Each row comes from the steps of one path. Every step used is in the known rows, and no mark comes twice. Write the path behind each row, first mark first.
(in the rows, 128 means zero)
Known rows
gofo/galodis: [114  87 129  97 118 107 125 142 117 100 164 155 143 133 115 154 104 151
 168 142 124 142 100 159 149 135 178 170 128 146  99 147 165  90 131 130
 125 134 187 127 127 156 109 116 116 128 154]
zeme/siso: [124  83 129 107 119 129 113 153 133 104 135 142 131 144 106 143 121 142
 175 128 133 124 106 158 137 157 183 146 125 126  94 136 127  84 129 105
 128 135 176 125 153 141 118 116 137 143 152]
zope/galodis/gofo/zorise: [102  90 128 110 109 115 108 142 127  85 144 132 152 129 133 158 100 148
 184 129 122 158  76 199 177 129 158 174 133 133  66 150 190 133 123 136
 148 118 200 134 134 167 121 103 100 120 165]
ketel/gofo/zorise/vulas/galodis/zope: [ 92  78 128  81 105 106 111 152  89  79 180 120 164 138 113 137  96 161
 183 143 121 158  42 191 165 148 160 199 120 122  73 140 219 124 139 120
 151 124 187 152 113 149 114 109 120 102 183]
pebom/vulas/galodis/zope: [107  74 138 109 129 114 112 150 125  50 146 132 129 144  94 141 116 163
 154 134 113 133  52 182 167 157 184 187 125  98  99 143 182  91 136 128
 141 119 185 163 136 123 115 135 118 100 151]
vulas/galodis/gofo: [115  75 138 102 121 108 115 146 122  78 154 126 133 143 115 142 104 151
 175 134 119 144  68 184 162 143 174 168 128 127 100 143 177  95 121 130
 146 124 195 140 136 143 105 116 110 105 149]
pebom/zope/zorise/vulas/galodis/gofo: [ 97  77 117 110 130 125  76 144 120  84 155 120 137 148  89 123 103 167
 175 124 139 151  28 214 178 148 162 196 120 122  77 146 225 123 128 113
 174  93 183 166 123 131 123 119  97  83 146]
zeme/siso/tada: [122  67 124 121 117 144 100 157 144  99 127 136 125 148  77 141 143 131
 164 111 137 126 116 154 126 164 172 134 137 116  83 143 120  75 122  97
 127 127 186 125 157 133 122 106 145 142 148]
fegoten/lurisu/bofav: [132  81 147  99 140 141 141 148 111  86 147 169 142 111 109 124 127 168
 189 126 139 131 109 115 149 103 188 149 102 133  90 145 133  81 116 149
 107 129 168 117 159 135 118 126 129 171 122]
zeme/siso/tada/bofav: [132  56 119 125 109 160 109 161 131  96 129 146 116 137  66 149 151 138
 161 101 140 106 127 153 118 172 169 125 130 110  80 144 113  67 114  93
 109 117 188 115 167 128 131  99 135 163 142]
pilu/bofav: [129  90 136 101 127 108 153 141 108 111 146 167 128 123 105 144 117 164
 160 138 129 136 113 140 135 126 170 142 128 127 101 136 129  82 121 140
 111 136 179 110 161 143 126 134 123 146 128]
vulas/galodis/gofo/zorise: [111  77 129 107 111 111 118 152 111  78 160 120 152 139 125 145  98 145
 186 131 110 156  63 188 167 137 152 183 136 131  88 147 199 104 126 138
 139 121 195 148 114 147 104 115 110 115 161]
zorise/gofo: [120  88 133 109 134 122 119 143 125 113 149 145 142 142 127 136 110 166
 175 146 137 135  87 165 142 128 186 152 123 153  99 145 165  90 122 113
 136 125 191 115 153 146 109 126 118 121 138]
bofav/lurisu/fegoten: [134  85 150 120 137 125 142 159 111  96 156 171 134 109  84 137 129 154
 177 113 125 134 114 111 157 109 172 144 113 144  99 136 135  87 109 144
  98 141 184 120 131 108 118 154 110 152 131]
gofo/zorise/vulas/galodis/zope: [ 93  79 122  94 118 120 116 146 102  75 158 128 151 137 107 132 106 169
 175 133 114 142  41 190 169 145 168 184 136 120  83 139 206 111 137 125
 149 119 183 153 114 138 115 125 119 112 165]
zorise/vulas/galodis/zope/pebom: [101  86 119  86 120 114 106 134 118  79 145 117 122 149  99 124 113 184
 166 120 143 136  44 190 172 137 196 160 118 112  85 142 197 112 123 106
 165 126 183 150 140 139 134 126 112  94 167]
pebom/vulas: [119  82 142 114 144 113 116 146 131  81 139 154 130 143 105 143 115 157
 163 142 126 128  85 154 139 141 185 176 118 127  98 146 155  89 130 123
 119 119 175 141 150 132 107 135 117 116 144]
zeme/siso/vulas/galodis/zope: [109  85 130  95 118 137  92 176 116  71 143 127 117 159  70 143 131 132
 160 103 110 133  55 182 152 183 175 164 126  85  91 132 143  91 128  95
 154 142 187 166 144 125 132 109 134 118 178]
lurisu/bofav: [132  84 143  97 129 124 132 139 116 101 143 161 139 122 112 129 118 164
 175 132 128 125 106 140 145 126 178 162 114 137 103 139 133  79 127 139
 111 131 169 118 155 137 121 128 125 159 127]
siso/tada/bofav/lurisu: [132  69 131 129 118 148 128 160 111  87 140 157 111 113  52 152 157 149
 151 100 125 113 125 128 132 136 158 123 126 126  84 141 131  78 105 114
  90 124 192 108 144 113 127 128 110 161 122]
zorise/gofo/ketel: [117  78 146 121 140 119 125 149 119 125 158 146 143 139 145 135 107 163
 180 144 146 160  74 160 149 134 178 156 137 164  87 145 175  95 126 118
 140 118 201 117 145 155 102 118 124 107 141]
zeme/siso/vulas/galodis/gofo: [115  79 135 100 126 130  87 177 114  84 149 126 122 161  82 147 128 127
 173 107 120 145  56 184 149 170 169 162 125  97  88 140 148  98 115  96
 158 134 195 161 148 130 118  95 118 100 179]
tada/siso/vulas/galodis: [125 109 132  86 140 128 109 167 105  77 146 154 100 152  70 128 124 133
 167 106  97 122  65 153 140 177 170 155 123 102 117 130 137  96 109  93
 122 135 195 154 144 131 113 120 124 129 166]
siso/zeme: [131  85 148 109 132 116 117 137 129  91 142 158 121 146  96 137 128 129
 169 135 122 130  94 152 122 146 174 149 128 130  98 140 149  93 126 102
 131 143 190 120 155 146 112 129 130 142 139]
tada/bofav: [133  77 130 106 120 128 133 145 115  96 146 157 122 127 102 150 115 154
 164 129 126 109 111 156 129 147 178 147 115 137  99 137 137  77 121 120
 101 123 179 111 155 138 117 124 116 158 137]
galodis/zope/pebom/vulas: [105  86 132 111 131 110 109 140 136  68 127 126 117 142 105 145 123 168
 162 125 136 132  69 183 165 138 194 173 110 108  81 145 175 107 133 121
 144 123 175 155 152 136 134 136 116 105 160]
pebom/vulas/galodis/gofo: [111  69 142 113 135 108 107 154 124  61 150 128 134 147 105 144 113 156
 166 136 123 145  53 183 165 145 180 186 123 113  97 151 189  97 123 128
 145 110 192 161 139 130 102 120 104  83 152]
zope/zorise/vulas/galodis: [110  88 111  96 128 121 103 139 119  88 152 135 131 153 101 120 103 173
 167 130 132 132  49 177 171 146 171 176 131 123  87 142 189 109 124 104
 146 109 184 144 124 140 117 116 108 115 149]
ketel/gofo/galodis/zope: [ 95  80 141  85  99  94 121 146 103  84 178 135 155 128 120 164 102 143
 174 150 118 156  85 185 158 145 170 189 113 135  84 140 187 110 143 132
 141 140 189 133 123 166 118 102 121 118 178]
gofo/zorise: [121  90 128 107 119 116 127 145 118  99 149 146 146 134 124 145 102 147
 182 137 115 139  95 159 144 134 159 173 130 146  89 141 166  95 134 132
 113 128 180 130 126 148 108 128 124 146 152]
ketel/gofo: [122  87 143  88 114 101 119 145 113 102 163 142 144 139 120 145  97 142
 179 148 126 144 102 156 134 142 172 174 107 145  95 138 156  97 130 120
 121 137 182 119 142 152 107 115 128 130 158]
galodis/zope/pebom: [111  92 129  98 116 110 117 130 133  86 131 123 116 139 115 142 114 163
 170 122 132 132  84 183 162 135 188 156 115 125  86 135 164 104 130 122
 144 136 177 134 148 150 137 131 125 125 159]
lezo/gofo/ketel: [119  68 160 106 129 106 135 157 119 125 177 152 137 125 148 148  99 143
 179 141 131 164  86 163 145 128 165 168 143 161  81 140 175  99 127 124
 120 114 201 129 137 174 105 116 127 118 147]
pebom/vulas/galodis/gofo/zorise: [105  72 133 119 125 111 109 157 114  62 157 124 153 142 115 149 105 151
 179 135 115 156  48 186 169 138 158 201 131 114  82 155 210 106 128 135
 138 105 192 168 118 135 102 119 102  93 162]
gofo/zorise/zope/pebom: [124 101 105 107 114 132 111 134 118 108 137 121 144 149 121 132 109 181
 181 117 141 153  80 177 159 121 165 168 112 147  75 147 190 115 122 113
 141 121 187 127 141 153 125 136 120 134 164]

Write each row's path
[107  90 116 112 138 132  86 138 125 104 144 144 132 144  90 124 104 169
 170 130 142 136  61 184 155 145 169 187 116 135  79 140 193 115 135 110
 147 102 167 148 135 133 126 132 110 115 135]	pebom/zope/zorise/vulas
[ 93  83 131  96 107  92 104 144 110  73 169 125 145 142 112 164 111 160
 168 137 143 160  70 189 171 134 182 201  97 114  67 155 208 122 136 120
 150 129 184 157 133 158 131 105 107  88 191]	ketel/gofo/galodis/zope/pebom/vulas
[120  93 118 117 124 127  94 141 134  93 140 138 127 142  94 132 102 151
 166 124 130 136  82 181 156 151 160 188 116 131  87 140 178 102 139 123
 131 111 171 148 133 134 127 134 118 133 131]	pebom/zope/zorise
[115  89 120  91 108 113 113 134 127  69 142 111 117 149 107 134 110 169
 162 116 130 137  66 187 175 144 187 164 118 107  93 141 182 100 126 120
 147 133 187 150 139 140 131 129 121 113 162]	vulas/galodis/zope/pebom
[ 89  85 122 116 122 129  82 145 117  95 152 136 159 127 106 143 100 164
 182 126 144 165  47 214 175 128 165 190 121 135  59 154 225 147 128 126
 171 100 188 154 134 152 129 115  91  90 159]	pebom/zope/galodis/gofo/zorise/vulas
[ 95  78 122  84 108 114 111 149 102  94 178 112 147 137 123 139 101 179
 180 124 142 157  36 208 178 115 167 181 129 119  60 148 237 128 125 107
 152 108 195 163 120 168 134 117 109  98 182]	lezo/gofo/zorise/vulas/galodis/zope/pebom
[107  88 137 104 117 113 105 138 137  84 139 137 135 130 124 154 106 151
 174 130 129 147  80 194 172 132 179 159 127 132  81 147 167 123 117 130
 156 123 199 126 153 162 124 106 101 111 152]	zope/galodis/gofo
[ 93  78 136 107 134 113 115 144 109 104 155 138 155 131 129 144 104 158
 196 144 127 150  61 188 155 124 166 174 132 154  74 142 195 123 127 128
 149 114 181 135 124 154 108 114 105 109 163]	galodis/gofo/zorise/vulas
[ 94  72 133 114 132 109 102 146 113  93 160 121 136 145 133 126 101 165
 184 129 137 167  23 199 188 146 159 185 150 138  67 142 216 126 123 117
 171  95 200 150 117 153 109  97 103  81 156]	zope/zorise/vulas/galodis/gofo/ketel
[141  59 138 135 127 157 138 168 110  90 149 174 119 102  46 141 161 150
 164  88 130 114 133 107 137 121 159 121 114 128  84 146 118  70  95 132
  80 121 196 109 143  97 130 137 110 170 119]	siso/tada/bofav/lurisu/fegoten
[ 97  91 119 101 115 113 113 135 117 102 157 123 143 141 128 151 116 179
 173 134 150 152  69 198 176 119 191 160 118 138  78 152 206 112 127 116
 164 131 198 133 138 163 135 111 106 102 170]	zorise/gofo/galodis/zope/pebom
[121 101 115 102 119 139 102 133 132  95 131 141 139 142 110 134 110 177
 161 123 135 143  80 182 166 133 182 157 119 138  85 147 164 119 117 113
 155 121 200 114 163 154 124 126 113 126 146]	zorise/zope/galodis
[ 97  80 119 121 131 126  95 151 128  60 147 115 136 156 107 130 119 176
 161 134 127 139  22 206 189 151 171 193 129 100  78 152 214 110 131 111
 162  97 196 163 132 132 126 121 104  93 147]	pebom/vulas/galodis/zope/zorise/gofo
[111  83 127 137 135 133  93 149 125 122 153 134 142 144 126 126 103 161
 178 127 153 168  54 185 166 144 157 188 129 153  70 147 210 109 137 116
 150  97 194 143 133 147 120 122 118 103 131]	pebom/zope/zorise/gofo/ketel
[ 88  87 125 104 122 119 102 140 116  95 148 138 157 129 128 147 101 163
 189 133 135 157  55 202 177 121 168 174 133 140  60 149 204 145 121 123
 165 110 194 136 135 166 122 100  91 101 169]	zope/galodis/gofo/zorise/vulas
[ 97  88 109  91 112 118 108 138 106  80 152 113 141 145 109 129 106 180
 177 119 137 148  39 195 180 133 174 177 125 115  71 145 218 121 129 114
 157 122 182 159 120 144 131 125 112 104 178]	gofo/zorise/vulas/galodis/zope/pebom
[109  73 127  88 119 117 119 160  98 105 190 140 159 135 124 136  94 166
 183 140 129 154  52 181 155 119 160 183 138 139  76 150 218 110 122 110
 130 104 198 152 118 163 107 116 109 111 165]	lezo/gofo/zorise/vulas/galodis
[110  87 107 106 128 132  81 143 121  89 154 134 134 153  80 116 101 174
 163 122 141 140  43 188 166 152 167 195 119 118  86 146 210 108 130 106
 151 100 177 163 123 125 122 130 107 101 137]	pebom/zope/zorise/vulas/galodis
[107  82 123  84 108 106 110 152  88  96 185 133 168 147 116 132  89 161
 183 145 131 159  57 169 150 139 158 195 118 134  79 147 210 116 127 111
 135 120 187 142 115 149 102 108 115 107 179]	ketel/gofo/zorise/vulas/galodis
[ 98  78 128 119 121 122 111 149 118  86 157 113 138 147 136 125 107 169
 174 127 131 164  26 202 195 154 159 183 148 127  72 144 215 114 134 119
 166 105 210 147 120 152 120 109 120 100 147]	vulas/galodis/zope/zorise/gofo/ketel
[ 79  88 117  97 124 111 107 135 114  87 157 140 141 131 112 146 110 168
 173 140 124 138  52 201 184 141 173 185 135 132  68 139 202 126 141 121
 161 115 180 144 113 158 131 106 104 114 163]	gofo/galodis/zope/zorise/vulas
[ 97  89 129  83  92  93 112 138 108  90 171 119 144 137 123 162 104 153
 176 134 139 160  83 190 169 133 179 183 100 128  73 145 197 119 134 122
 151 142 187 137 129 169 133 102 116 111 191]	ketel/gofo/galodis/zope/pebom
[112  91 114 113 117 125 104 135 116 102 137 106 146 143 131 140 109 173
 192 118 139 165  65 201 171 115 162 169 114 151  66 145 205 129 119 121
 162 115 191 131 139 159 124 126 109 114 168]	galodis/gofo/zorise/zope/pebom
[105  97 119  99 130 135  87 163 112  77 151 121 121 161  92 129 119 155
 161 115 113 145  21 201 177 157 159 182 126 103  81 141 193 113 124  96
 167 119 201 162 131 133 133 108 109 103 164]	siso/vulas/galodis/zope/zorise/gofo
[ 93  73 130 132 135 121 100 157 122  72 153 117 140 152 127 129 115 174
 165 130 136 163  12 203 196 156 165 198 143 112  67 151 225 114 137 115
 165  91 206 165 124 140 118 114 110  78 149]	pebom/vulas/galodis/zope/zorise/gofo/ketel
[117  95 118 114 130 125 108 141 129 109 143 135 135 148 130 130 108 167
 177 140 135 136  73 179 163 131 167 163 128 146  83 145 177 105 124 109
 141 111 190 123 141 151 120 116 111 130 137]	zope/zorise/gofo
[106  94 112 111 120 119 109 141 117 109 163 140 150 143 131 143 106 167
 176 144 139 148  72 184 172 126 165 175 131 148  80 153 199 108 128 114
 146 112 199 127 124 164 119 100 100 122 150]	zope/zorise/gofo/galodis
[112  84 135  85 104  94 120 146 103 103 183 149 157 135 123 159  96 144
 176 152 128 158 100 162 144 137 169 184 111 147  90 148 178 101 133 126
 127 138 189 125 125 166 106 100 117 120 172]	ketel/gofo/galodis
[106  90 108 122 122 130  90 144 119 111 165 138 151 142 108 141 104 167
 171 135 148 156  66 195 169 134 161 191 118 142  77 158 219 109 135 116
 151 104 192 147 123 150 126 114  99 110 140]	pebom/zope/zorise/gofo/galodis
[118  88 134  94 104 102 124 149 104 102 168 138 160 135 130 151  91 137
 188 147 120 155  97 161 140 136 150 190 114 146  81 141 178 108 136 128
 113 132 183 128 123 158 107 115 127 138 170]	ketel/gofo/zorise
[ 94  85 125 108 122 105 109 140 124  69 150 133 132 140 107 159 121 169
 160 128 139 144  68 186 175 133 192 185 114 112  76 152 197 107 135 126
 149 125 181 160 135 150 133 121 105  95 175]	gofo/galodis/zope/pebom/vulas
[122 113 140  93 150 126 112 161 111  94 137 166 102 143  80 136 126 128
 171 112  97 117  85 149 128 170 171 147 119 119 110 125 119 100 114  96
 116 139 186 141 154 138 118 123 128 141 163]	tada/siso/vulas
[109  87 119 100 109 116 109 141 129  59 142 116 122 145 106 133 108 157
 163 124 106 131  53 198 185 160 161 183 136 107  90 135 184 104 137 125
 147 119 188 151 121 139 127 121 121 130 148]	vulas/galodis/zope/zorise
